What can hang from each mark:
naze: foro gamud turu zona
foro: naze savarat
zona: naze soki
gudifa: naze semo
soki: rupu zona
rinu: turu
rupu: soki
turu: naze rinu
savarat: foro
semo: gudifa suzekig
gamud: naze

Every row comes from one small tree of marks. The marks that hang from a mark follow it in brackets, in alphabetical order. Every link used is in the known rows. Which tree was each row made from?
In the rows, zero is written as 128.
Known rows:
gamud[naze[foro zona]]: [137 153 123 112  96 163 124 137 133 135 128 108 105 140 119 101  91  93
 128 153 116 122 130 172 114 165  85 124]
rupu[soki[zona[naze[foro[savarat]]]]]: [149 147 143 179 141 146  87 121 124 106  98 158 160 120 109 102 112 130
 195 106 163 105 112 141 169 131 154 101]
gudifa[naze[foro zona]]: [139 112 110 101 121 142 131 122 131 149 154 120 124 114 151 145  92  81
 127 107  86 147 111 152 159 146 135 118]
semo[suzekig]: [159 128 147 127 149  92 137 174 145 109 127 146 106 170  83 138 151 210
 119  76 151  76 108 139 123  73 157 191]
gamud[naze]: [155 140 140 107 113 146 131 168 137 130  96 116 108 144  70  91 134 139
 104 142 137  97 122 149  95 145  96 165]
rinu[turu[naze[foro zona]]]: [129  56 186  63 151 113 152 107 154 126 166 128 112 103  80 132 143 170
 128 151 127 128  98 142  92 138 140 162]
turu[naze rinu]: [165  95 227  97 105  94 133 111 142 120 145 131 105 110  73 132 181 194
  97 153 155 161  79 106  80 132 161 183]
turu[naze[foro[savarat] gamud zona] rinu]: [ 96  97 193 107  72 118 118  90 150 149 188 131 124 109 142 150 123 130
  88 173 125 213  97 108 114 165 132 107]
savarat[foro[naze]]: [158 125 165 116 141 102 108 153 152 176 105 144 128 110  64 121 145  89
  93  98 130 120  95 108 124  97  69 173]
gudifa[naze[foro] semo[suzekig]]: [128 113 112 177 143 133 151 144 171 118 169 125 109  95 175 159 145 128
 109  43 113 111 116 140 160  78 161 152]
gudifa[naze[gamud turu] semo[suzekig]]: [110 108  83 169 146 122 176 151 148 119 158 127 104 131 187 139 166 148
  74  71  89 112 152 114 116  79 134 121]
naze[foro gamud turu[rinu] zona]: [ 83 134 124  84 104 140 191  58  91 162 159 175 107 145 205 116  99 125
  78 190  84 168 177 140 111 152  92  88]
gudifa[semo]: [130  98 119  91 150 132 152 128 136 111 124 160 119 117  89 130 162 165
 134  61 120 105 112 138  78 116 127 188]
foro[naze[gamud turu zona[soki]]]: [119 135 100  93  93 142 131 141 114 154 107 102 138 178 156 130 134  83
 141 135  86 147 165 124  95 153  82  88]
zona[soki]: [154 129 146  99 114 121 101 126 115 116  84 155 136 139  96 147 140 155
 173  78 144  95 111 141 120 124 149 188]
turu[naze[foro zona[soki]] rinu]: [149 117 214 115  72 110 104  71 133 117 163 120 105 105 139 155 140 141
 146 154 141 182  88 132 107 154 160 143]
rupu[soki[zona[naze[gamud]]]]: [157 146 120 174 143 144  99 121 107  99  87 157 150 146 106  95 125 136
 192 115 154 106 117 151 124 123 123  95]
naze[gamud zona]: [104 106  69  57 113 141 133 117 101 139 136 150 130 187 119 134  96 117
 129 133  79 155 127 156  60 156  63 100]
semo[gudifa suzekig]: [134 145 112 168 156  88 163 172 128 112 142 104  99 147  96 106 146 187
  87  68 148 100 103  98  99  82 175 214]
savarat[foro[naze[gamud turu[rinu] zona]]]: [138 131 157 114 126 111 130 116 133 182 118 144 118 126 109 121 140  83
  75 142 104 147 124  98 101 119  44 129]
gamud[naze[zona[soki]]]: [157 153 124 108  88 160 100 136 125 115  98  96 107 160 102 115 115 111
 158 143 119 111 124 160  87 175  87 132]
gudifa[naze]: [157 101 125  98 140 125 139 154 135 145 123 128 127 118 101 136 134 128
 103  94 108 122 104 129 142 125 144 158]
zona[naze soki[rupu]]: [149 168  87 159 150 148  79 127 110  82  76 115 155 121 138 173 131 132
 211 141 167  75 145 133 159 117 129 119]
soki[rupu]: [169 150 112  70 152 106 108 137 104 117 101 167 155 140  82 135 133 152
 159 101 130  78 129 135 127 136 133 139]
soki[rupu zona[naze[foro]]]: [141 163  96 160 181 124  90 114 109  97 101 137 171 123 131 118 106 101
 208 150 157 100 159 154 184 121 134  51]
soki[rupu zona[naze]]: [155 156  94 150 185 119  88 119 105  88  88 131 170 137 106 117 120 118
 210 150 154  95 153 143 161 127 129  55]
rinu[turu[naze[foro]]]: [127  55 198  72 158 105 160 121 162 131 157 139 115  89  68 124 159 184
 109 145 144 117  99 135 101 117 153 186]
turu[rinu]: [164 114 209  64 130 129 168  89 127 138 100 178 109 124  68 139 167 210
  93 141 146 124 101 115  94 140 137 206]
semo[gudifa[naze]]: [131 119  96 130 149 119 164 149 114 142 133  93 120 100 104 100 132 118
  77  89 111 139 100  92 105 132 160 191]
zona[naze[foro gamud] soki]: [ 85 145  78 182 128 168 113 129 123 117 105 128 142 117 184 160 105 104
 157 155 161 119 153 150 161  94 103 117]
rinu[turu[naze[foro gamud zona]]]: [105  54 165  67 145 118 157 108 151 135 170 134 118 114  96 131 137 159
 112 161 119 142 109 142  79 134 117 143]

Write each row's tree:
[115 142 112 201 146 102 154 175 153 136 167  85 112 106 143 123 124 139
  64  65 136 122 106  84 168  90 197 185] | semo[gudifa[naze[foro[savarat]]] suzekig]
[126 127  97  90  85 153 108 146 129 152 104  99 147 180 132 152 125  73
 159 116  92 157 135 136  88 156  69  99] | foro[naze[gamud zona[soki]]]
[103 127 127 166 166 137 154 102 114 123 111 144 134 129 147  94 120 128
 132 185 152 140 167 141 151 107 121  80] | soki[zona[naze[foro gamud turu[rinu]]]]
[161 156 136 181 146 136 108 113 104  99  95 158 143 128 123  86 122 136
 195 118 158  96 129 151 152 119 150 101] | rupu[soki[zona[naze[foro turu]]]]
[119 125 126 119 110 136 120 116 130 152 154 119 135 102 187 147  95  82
 128 111  89 141 141 117 202 160 167 102] | gudifa[naze[foro[savarat] turu zona[soki]]]
[139 150 141 160 142 149 140 103 111  96  81 120 114 115 152 152 156 173
 154 180 168  95 158 110 146 112 144 152] | zona[naze[turu[rinu]] soki]
[107 146 112 166 132 155 146 104 105 108  85 128 123 129 175 151 148 159
 131 193 157 114 172 113 130 108 109 122] | zona[naze[gamud turu[rinu]] soki]
[147 178 116 127  82 162  92 125 123 122 114 106 119 139 142 119  89  81
 166 144 121 110 139 173 128 170  93 107] | gamud[naze[foro zona[soki[rupu]]]]
[ 86 116 156  80  90 152 136 136 156 187 129 113 156 146 131 147 131 102
  82 157  92 177 154  62 143 195 106  83] | foro[naze[gamud turu[rinu] zona] savarat]
[113 105 156 119  81 101  65 136 145 122 180 106 139 110 130 143 105  95
 164 107 129 169  92 133 150 153 169 117] | turu[naze[foro[savarat] zona[soki]]]
[ 93 155  63 101  88 147  93  88  95 138 140 161 153 154 201 158  65  65
 178 121  92 148 152 175 128 152  82  67] | naze[foro gamud zona[soki[rupu]]]
[159 114 133  99  95  87  64 136 116  92 152  98 130 142 106 141 132 118
 191 110 123 144  94 141  91 150 148 116] | turu[naze[zona[soki[rupu]]]]
[158 151 175 110 113 142 168 134 125 134  95 125  89 136  95  81 156 170
  73 182 137  98 149 124  97 150 111 163] | gamud[naze[turu[rinu]]]
[ 79  90 141 126  98  97 102 168 152 151 183 134 147 109 122 118 117 109
  85 120 136 173 105 122 141 120 145 120] | turu[naze[foro[savarat] gamud]]
[128 137 195  94 133 117 200  87 110 156 133 188 104 100 149 102 140 175
  72 157 138 116 157 123 157 117 164 175] | naze[foro turu[rinu]]
[122 117  95  76 100 151 127 155 132 161 115 102 142 180 116 138 125  80
 131 126  86 161 132 136  81 154  61  97] | foro[naze[gamud zona]]
[143 173 162 127  79 160 141  94 117 131 115 115  92 131 162 103 114 116
 122 183 122 120 158 149 123 172 108 123] | gamud[naze[foro turu[rinu] zona[soki]]]
[133 153  72 154 179 125  90 120 102  96  91 135 174 148 123 117 115 108
 193 161 146 107 163 144 147 124 107  37] | soki[rupu zona[naze[gamud]]]
[ 64 129 119 157 153 160 177 123 133 148 136 143 130  99 172 132 116 142
  65 209 152 137 173  98 180 116 116 108] | zona[naze[foro[savarat] gamud turu[rinu]]]
[117 127  96 145 145 123 167 143 115 152 145 100 120  87 126  98 116 101
  72  88 114 145 105 101 129 126 164 186] | semo[gudifa[naze[foro]]]
[143 118 172 104  73 108  96  80 118 110 147 121 121 140 133 160 151 147
 140 168 123 185 100 118  62 164 121 104] | turu[naze[gamud zona[soki[rupu]]] rinu]
[107 179 102 179 144 145  93 122 118 105 103 128 162  88 192 161 110 112
 180 157 166  81 181 110 232 122 162  94] | zona[naze[foro[savarat] turu] soki[rupu]]
[112 113  99 154 171 135 126 131 120 112 100 131 146 148 105 101 120 124
 156 157 149 134 143 148 127 110 107  85] | soki[zona[naze[gamud]]]
[171 146 134 172 147 139  96 120 109  92  83 151 146 139  95  96 128 145
 203 108 160  96 110 151 131 124 142 110] | rupu[soki[zona[naze]]]
[ 99 120 102 163 167 140 129 125 121 121 113 137 147 134 128 101 105 107
 153 159 152 140 148 157 152 104 111  80] | soki[zona[naze[foro gamud]]]
[107 145  82 205 143 106 167 172 138 137 166  92 105 126 162 116 123 131
  54  76 123 131 116 102 135  75 163 169] | semo[gudifa[naze[foro gamud]] suzekig]
[139 129 168 120 134 105 136 131 140 187 107 157 121 114  98 113 155  98
  55 137 121 134 123  90 113  99  56 151] | savarat[foro[naze[gamud turu[rinu]]]]
[111 126 156 164 169 132 140 104 130 121 113 139 140 109 127  99 122 135
 142 173 162 132 156 123 186 123 155  94] | soki[zona[naze[foro[savarat] turu[rinu]]]]
[114 172  58 166 146 143 109 127  92  95  85 126 152 138 186 153 130 126
 172 174 147  85 190 121 149 109 109  79] | zona[naze[gamud turu] soki[rupu]]
[111  94 152 105  96  98  85 145 148 130 192 109 135 112 113 129 104 103
 138 117 122 173  91 131 142 152 161 117] | turu[naze[foro[savarat] zona]]
[ 78 111 140  94 109 137 134 187 163 192 120 123 169 138 114 126 139 104
  66 127 110 149 158  64 165 159 120 105] | foro[naze[gamud turu] savarat]
[ 96 110  81 183 135 141 155 147 165 131 174 132 116 110 199 159 137 113
  86  55 101 129 131 142 142  74 129 123] | gudifa[naze[foro gamud] semo[suzekig]]
[141 140 103 189 152  97 160 176 139 119 152  78 100 129 122 118 144 158
  74  65 130 111 101  92 123  84 182 194] | semo[gudifa[naze] suzekig]
[164 145 104  68 111 130  79  97  94 102 107 137 140 164 117 161 108 121
 217  98 103 110 119 155 105 171 121 119] | naze[zona[soki[rupu]]]
[142 140  89 179 144 102 153 162 131 114 159  67  96 142 132 125 129 144
  95  73 113 124 100  99 111 104 170 171] | semo[gudifa[naze[zona]] suzekig]
[149 114 145 161 149 121 182 120 154 110 148 125  88 106 165 151 189 182
  83  81 108 104 135 102 127  91 169 158] | gudifa[naze[turu[rinu]] semo[suzekig]]
[ 79  91 122 110  87 106  90 147 143 143 198 117 142 126 138 130  95  87
 116 129 112 191 105 132 127 148 128  88] | turu[naze[foro[savarat] gamud zona]]
